What can hang from each mark:
K147: K970
K280: K360
K239: K586 K682
K682: K239 K680
K970: K39 K147 K586 K680 K814
K680: K682 K970
K360: K814
K586: K239 K682
K814: K360 K970

Each row was made from one small tree. Brackets hold a mark, then the marks that hang from it, in the order of their numbers. Every link used is in the known rows. Write each row's tree.
In the rows, 128 means zero.
Known rows:
[K682 [K239 K586] [K680 K970]]: [135 143 144  97 120 129 123 116 119 162 134 115 115 163 148 114 121 148
 140 120 128 196  87 222 158 146 127 130 149 105 140 104 152 130 232 188
 170 137 151  32  78 102 132 148 149]
[K970 K39 K147 K680 K814]: [134 141 109 138 104 128 155 162 135 144 109 142 148  89 146 154 152 124
 133 142 117 139 128 106  91 128 151 164 117 137 117 155 130 116  90 133
  49 164  67 205 145 151 141 111  62]
[K147 [K970 K39 [K586 K239]]]: [125 135 106 146 156 140 127 152 128  99 134 154 164 144 120 153 103  79
 153 142 138 159  68 126 135 131 112 127 117 141 151 151  81 131  25 116
 115 102 106 146 133 148 141 126  62]
[K147 [K970 K39 [K680 K682]]]: [126 125 113 124 104 120 108 153 130 121 135 152 129 122 118 113 124 108
 149 112 147 116 116  96 153 142 118 149 127 109 124 157 143 117  74 149
  86 150  79 126 131 155 121 121 130]
[K680 [K970 K147 K814]]: [139 158 125 134 109 135 133 160  95 124 108 136 167 110 155 129 128 131
 135  92 130 134 117 147 149 141 145 144 103 140 121 125 132 126 129 141
 130 155  89 152 135 160 128 135  89]
[K586 K682]: [106 133 122 108 137 128 100 118  95 144 156 132 137 137 160 101  92 109
 143 107 151  91 117 124 173 127  90 116 106 132 134 139 121 152 148 121
 195  82 143 104 121 136 119 110 126]
[K280 [K360 [K814 K970]]]: [109  96 173 128 144 109 112  98 122 140 118 108  69 134  71 102 129 127
 100 128  91 118 154 168 115 106 102  97 140 132 124 114 123 129 224  69
 184  62 161  49 137 140 102 124 209]
[K970 K147 K586 K680 [K814 K360]]: [140 128 108 145 104 137 181 118 161 111 107 142 134  88 139 161 153 147
 106 165 133 116 167  65  66 121 173 138 123 129 111 119 120 111 139 119
  57 188 126 234 150 121 139 120  76]
[K680 K970]: [116 128 139 108 128 118 101 135  98 120 136 128 144 140 125 108 105 128
 132  77 138 127 119 151 180 137 115 124 120 128 137 120 119 132 148 134
 167 108 122 101 119 150 119 132  94]
[K970 K586]: [110 115 123 122 145 118 109 120 132 122 135 128 130 140 142 132 104  97
 129 115 151 131 124 129 142 119 123 110 101 145 137 115  87 135 138 102
 149 107 143 137 124 133 149 125  80]
[K586 K239 [K682 K680]]: [131 142 118 120 141 132 125 111  95 142 165 149 133 146 142 108  96 122
 163 124 150  99  84 118 161 133  79 133 144 132 140 150 127 152 120 144
 161  98 152  65 110 111 112 110 163]
[K280 [K360 K814]]: [101 104 155 121 134 109 116 117 108 156 131 117  82 121  91 112 110 103
 117 108 112 113 124 156 124 106  86  82 107 132 128 111 103 132 210  67
 161  81 131  59 132 147 110 117 171]
[K680 K682]: [114 127 129 121 128 109  81 139 104 139 147 116 140 138 142 105 107 101
 136  71 154  90 131 120 186 136 108 107 110 128 130 116 124 136 109 120
 164 126 132  94 122 139 126 125 135]
[K280 K360]: [ 98  96 138 114 130 111 112 110  98 147 138 119 113 132 111  89  95  95
 127  87 132 115 126 142 151 109 100 103 130 120 137 124  94 131 205  91
 152  81 137  88 126 137 127 118 158]
[K239 [K682 K680]]: [116 116 135 129 131 130 109 118 113 155 149  90 120 144 139  93 130 121
 156 117 131 136  98 147 153 119  96 110 129 105 135 118 134 140 158 139
 165 100 143  87 110 111 146 141 179]
[K970 K39 K147 K586 K680 K814]: [145 130 100 139 113 131 160 164 161 115  99 164 141  86 143 181 148 121
 127 159 125 156 133 111  68 122 178 168 103 154 119 155 105 109  54 132
  20 174  69 240 148 145 160 116  47]
[K360 [K814 [K970 K147]]]: [115 134 169 148 128 129 120 106 129 144 111 101 108 123 141 118 141 119
 124 156  99 105 121 151 108 126 117 106 115 134 117 112 140 133 156  98
 182  87 152  79 139 141 108 127 125]
[K147 K970]: [103 124 131 126 126 128 108 120 100 148 148 109 135 147 139  92 108  96
 153 105 146 131  84 109 178 129  84 105 105 115 135 125 127 145 188 117
 193  92 131  97 118 157 135 131 117]
[K970 K586 K680 [K814 K360]]: [133 110 106 127 123 123 164 121 157 108 120 125 112 107 106 157 150 159
  89 146 135 123 186  50  85 114 154 131 116 134 117 120 120 120 150 110
  75 173 136 226 140 127 141 121 107]
[K682 [K680 K970]]: [134 123 137 111 119 116 107 119 108 123 136 145 117 134 112  98 110 150
 148  88 140 136  98 148 170 136 107 144 141 110 135 121 136 129 175 156
 151 133 134  81 100 131 117 137 147]
[K239 [K586 [K682 K680]]]: [120 128 128  98 144 134 106 103 109 163 146 128 108 144 184 104 110 145
 148 145 140 131  81 183 151 127 101 127 138 105 134 130 147 153 189 166
 180  95 145  63  87  93 144 122 175]
[K682 K239 [K680 [K970 K39]]]: [143 153 126 118 102 121 121 142 142 135 133 140 134 138  92 126 118 141
 154 103 123 194  91 169 145 142 120 164 152 109 144 136 150 114 152 175
 135 157 131  89  97 130 108 137 148]
[K970 K147 [K814 K360]]: [122 151 124 153 108 138 152 126 129 137 117  99 160 101 145 132 142 138
 115 132 122 112 142  80 112 124 136 113 118 114 116 116 152 128 162 100
 149 151 135 184 142 129 120 123 103]
[K970 K39 K680]: [113 110 126 113 132 108 124 136 138 138 133 138 122 117 117 129 129 114
 132 137 126 131 125 120 123 119 118 146 129 118 133 148 119 123 106 127
  90 113  97 150 130 143 135 113  78]
[K360 [K814 K970]]: [108 120 166 129 154 113 101 103 130 144 125  90  87 143 107 115 139 128
 110 138 101 115 138 141 129 116  99  99 113 138 123 114 143 142 169  86
 202  69 160  70 128 142 110 129 145]
[K814 K360 [K970 [K586 K239 K682]]]: [131 135 126 139 161 144 140  87 142  76 139 141 140 150 121 134 109 144
 106 158 130  81 168 100 114 127 131 122 168 142 139 139 117 143  75 105
 167  86 196 135 142  93  94 118 154]
[K586 K239]: [111 127 133 126 155 118 115 125  93 142 154 109 157 156 130 124 107  86
 138 111 137 106 102 118 164 128  89  97 122 143 143 130  98 149 109  98
 169  84 135  87 125 136 125 119  76]
[K239 K586 [K682 [K680 K970]]]: [130 121 145 107 145 143 110 128 112 139 129 114 124 156 157 103 132 158
 140 122 122 166  87 245 157 137 123 121 144  94 136 105 145 137 139 180
 163 107 124  59  92  90 154 161 164]
[K814 K360 [K970 K39 K586]]: [125 114 132 145 151 126 124 105 185  78 112 123 132 125  83 144 130 147
  98 156 107 139 167 109  91 113 150 137 160 112 139 131 120 119  83 100
 130 110 174 190 137 104 120 129 127]
[K147 [K970 K39 K586 K680 K814]]: [141 117  92 129 123 131 149 163 147 113 115 154 127 111 113 165 140 122
 131 153 133 172 126  80  97 122 148 164  92 147 124 160 116 118  95 135
  52 164  75 212 140 165 158 127  89]
[K680 [K682 [K239 K586]]]: [114 147 137 108 130 120  91 134 111 179 146  93 137 170 178 119 120  98
 127 106 142 146 120 196 166 146 129  87 115 126 135 105 143 138 158 145
 193 126 146  47 100 106 138 139 130]
[K814 K360]: [102 118 133 129 129 122 120 103 135 129 144  94 132 130 119 110 121 129
 116 109 136  99 139  91 145 120 101  91 135  98 133 115 131 136 180  92
 179 104 166 133 124 120 114 118 122]

Write each row's tree:
[145 135 129 114 143 147 122 154 102 147 120 109 139 143 150 119 152 172
 127 119 114 181 103 216 138 135 143 130 129 116 127 106 155 136 143 177
 142 131 106  96 102 104 161 163 174] => [K239 K586 [K682 [K680 [K970 K814]]]]
[119 131 135  94 121 113 115 121 126 177 144 109 107 157 171 124 136 117
 121 127 143 141 138 170 147 146 140 109 131 121 123 115 147 127 170 162
 134 146 127  67 108 103 142 131 126] => [K970 [K680 [K682 [K239 K586]]]]
[144 119 124 121 128 136 117 136 136  95 129 147 124 140 126 121 117 143
 150 105 138 153 107 182 148 132 136 140 132 121 139 115 114 122 104 162
 120 142 132 119 115 107 145 154 158] => [K239 [K682 [K680 [K970 K586]]]]
[112 102 163 134 147 114 110 119 145 129 111 128  84 122  55 121 128 123
 103 138  81 138 141 168  96 107 114 118 144 128 130 133 121 120 145  76
 143  64 132  83 139 142  99 121 199] => [K280 [K360 [K814 [K970 K39]]]]
[129 133 121 140  99 135 176 118 140 137 117 114 135  92 142 141 158 151
 108 144 123 102 161  62  86 123 144 133 131 115 106 122 154 118 169 117
  91 173 120 199 145 130 124 116  97] => [K970 K147 K680 [K814 K360]]
[117  87 158 134 153 113 120  94 146 114 106 137  62 131  75 127 120 119
  94 144 100 129 163 169  96 101 128 101 128 152 125 118  92 124 186  67
 150  80 162  84 141 132 117 129 189] => [K280 [K360 [K814 [K970 K586]]]]
[135 134  99 145 137 133 140 150 169  99 113 121 151 103  97 172 136 139
  99 135 123 154 155  80  89 110 155 130 111 132 134 131 114 121  69  95
  97 148 124 239 138 131 137 124 103] => [K970 K39 K586 [K814 K360]]
[137 129 139 110 149 141 106 153 132 125 120 128 133 142 136 124 135 159
 143 134 111 189  74 252 133 135 133 146 150  91 145 119 140 126  69 180
 127 112 101  94  99  93 150 156 156] => [K239 K586 [K682 [K680 [K970 K39]]]]
[141 152 101 152 123 137 142 177 145 118 101 145 170  97 152 177 129 102
 134 141 126 161 111 126  90 120 166 151  91 155 130 144  96 119  37 118
  73 154  87 229 143 149 158 123  47] => [K970 K39 K147 K586 K814]
[134 123 118 128 102 121 125 134 134 106 119 169 121 108 174 140 120 103
 138 126 162  85 139 121 124 142 165 138 120 141 115 128 102 110  69 138
  54 183 104 157 143 124 139 120  86] => [K970 K147 K586 [K680 K682]]
[153 123 122 124 142 125 130 130 117  85 132 174 135 145 109 140  97 135
 144 118 145 143  94 154 147 140 126 142 145 148 145 121  91 127  78 151
 106 141 133  96 112 119 127 137 112] => [K682 [K680 [K970 [K586 K239]]]]
[135 129 115 127 110 115 132 138 135 126 133 113 126 107 107 130 154 157
  96 105 137  83 196  37 124 130 141 126 130 119 107 118 162 121 135 119
  92 179 122 167 139 126 112 122 159] => [K970 [K680 K682] [K814 K360]]
[137 114 101 134 111 137 171 120 152 108 121 127 120 112 109 143 146 152
 106 148 141 138 160  37  98 119 141 130 117 124 114 130 137 121 177 120
  96 175 124 210 134 141 140 130 126] => [K147 [K970 K586 K680 [K814 K360]]]
[138 147 107 115 110 131 132 103 135 145 154 148 105 143 150 131  99 119
 161 136 156 154 104 136 135 129 120 137 121 138 137 134 124 137 176 159
 154 141 182  92  99 110 127 127 173] => [K970 [K586 [K682 K239 K680]]]
[114 111 141 116 157 139 110 114 116 170 139  86 113 156 169 100 138 132
 145 145 125 158  85 211 141 122 111 102 137  97 136 104 140 146 152 157
 175  91 140  66  93  84 169 146 159] => [K239 K586 [K682 K680]]
[144 153 122 131 109 128 111 158 114  96 124 123 164 115  97 128 129 168
  99  63 139  99 175  86 164 144 144 126 125 123 120 112 161 121 112 125
 132 178 122 149 136 132  96 138 171] => [K680 K682 [K970 [K814 K360]]]
[120 139 148 161 122 138 135 105 166 103 108 108 154 113 115 125 140 144
 117 158 101 115 144 121  99 127 141 140 177  87 128 135 155 117  97 114
 142 112 157 167 144 114 101 122 120] => [K814 K360 [K970 K39 K147]]
[141 136 107 135 109 118 132 162 159 114 125 128 137  94  90 146 155 158
  99 114 126 107 188  48 102 128 150 149 140 113 115 143 163 109  67 120
  50 187  98 200 144 130 112 119 150] => [K970 K39 [K680 K682] [K814 K360]]
[125 123 113 133 107 136 160 117 126 137 132 106 121 116 106 115 153 157
 116 141 130 122 152  32 119 125 114 123 121 107 114 128 167 128 216 123
 127 159 122 173 132 144 123 127 138] => [K147 [K970 K680 [K814 K360]]]
[126 117 142 144 162 121 109 132 173 105 106 126  95 126  88 157 136 126
 108 165  96 147 140 148  84 111 135 127 114 152 131 129 113 126  60  88
 134  90 144 130 135 138 123 128 127] => [K360 [K814 [K970 K39 K586]]]
[114 126 157 151 118 135 134  76 147 116 116  94 141 123 133 103 137 143
 115 150 115  88 151 111 114 126 132 119 174  93 120 116 156 127 164 110
 181 107 185 131 137 112 103 128 131] => [K814 K360 [K970 K147]]
[139 120 106 130 159 142 160 153 118 122 134 126 139 141 134 165 152 113
 115 147 128 130 150 107  99 121 147 120 101 178 127 135  88 132  49 122
  77 139 102 179 154 123 166 133  91] => [K970 [K586 [K239 K682]] K680 K814]
[120 113 152 139 108 131 159  70 158 115 112 120 118 111 127 106 152 159
 110 169 108  83 175  83  91 126 143 137 185  90 112 127 161 118 170 131
 125 131 165 144 142 106 101 119 133] => [K814 K360 [K970 K147 K680]]
[154 146 121 136 143 145 136 164  88 122 137 125 157 148 109 133 141 148
 142  99 119 155 105 147 148 138 117 136 130 140 133 124 132 135  78 158
 129 139 109 103 122 124 129 150 156] => [K586 [K239 [K682 [K680 [K970 K814]]]]]
[113 111 176 145 121 127 132  95 126 140 104 123  87 115 113 108 127 117
 115 143  90 105 133 179  97 116 119 106 142 128 116 118 124 120 197  82
 164  84 149  64 148 137 101 124 187] => [K280 [K360 [K814 [K970 K147]]]]
[133 145 147 127  89 122 133 105 137 148 126 125 121 139 152 106 143 116
 132 135 127 106 161 132 131 152 159 143 156 124 111 126 168 113 162 164
 120 164 151  82 138 119 108 129 147] => [K814 [K970 K147 [K680 [K682 K239]]]]
[117 111 153 125 119 123 137  91 131 135 116 125 111 125 155 102 141 134
 131 156 116  93 153 125 118 132 142 147 160 121 114 138 142 124 164 144
 126 117 140 124 138 126 127 121  91] => [K814 [K970 K147 K680]]
[132 138 122 135  97 121 117 155 140 125 121 162 142  96 150 133 126 105
 147 122 140  95 120 123 126 143 148 154 141 117 120 148 132 107  41 145
  51 166  78 153 144 137 121 113  92] => [K970 K39 K147 [K680 K682]]
[151 127  97 130 140 118 133 164 113 110 133 157 138 130 127 162 134 113
 114 119 146 105 164  71 123 137 159 133 110 185 120 140  93 126  25 128
  47 178  95 163 150 135 145 122  94] => [K970 [K586 K239] [K680 K682] K814]
[123 119 114 118 115 126 143 138 106 153 136 117 128 129 130 113 146 128
 135 125 136 140 132  69 142 128 112 135  94 132 116 138 148 136 203 136
 124 144  93 150 128 167 147 125 118] => [K147 [K970 K680 K814]]
[155 154 112 118 140 139 124 151 104  95 143 195 146 133 107 132  89 147
 163 112 133 130  81 160 158 146 103 175 165 128 146 162 129 131  32 170
 116 121 111  96 114 123  92 117 150] => [K586 K239 [K682 [K680 [K970 K39]]]]
[160 167 111 121 107 124 114 175 121 110 122 151 158 142 124 153 118 125
 118  67 149 162 154 141 160 150 176 139  87 174 127 116 129 115  97 147
 118 195 122 135 126 145 124 148 136] => [K680 [K682 K239] [K970 K586 K814]]
[127 126 158 140 130 124 144 121 168 134 101 134  86 102 115 149 159 135
 123 180  86 119 133 143  69 128 134 149 138 126 114 137 147 113  98 118
  96 118 110 130 148 140 106 117 107] => [K360 [K814 [K970 K39 K147 K680]]]
[125 112 119 124 159 134 144 130 127 112 142 133 129 152 140 144 124  98
 129 150 137 114 133 133 119 126 130 114 120 156 137 132  81 131  31 123
  93 112 120 139 145 114 155 129  82] => [K970 [K586 [K239 K682]] K680]
[124 128 131 137 153 137 127 124 100 150 158 101 142 160 127 107 126 107
 160 126 128 125  83 142 151 124  87 103 140 124 143 124 121 145 100 131
 154  94 142  65 119 106 142 136 153] => [K586 [K239 [K682 K680]]]
[150 140  86 132 116 150 136 133 111 127 136 161 119 123 153 128 114 141
 162 136 155 151  96  97 138 126 118 153  97 144 125 151 140 142 169 151
 134 154 128 142 112 141 144 131 198] => [K147 [K970 [K586 [K682 K680]] K814]]
[146 167  92 142 134 157 155 153 101 119 128 169 184 120 188 168 108 103
 144 147 146 106 116 117 116 136 145 133  97 181 130 145  87 142  38 117
 106 137 117 171 152 132 132 112  72] => [K970 K147 [K586 K239 K682] K814]
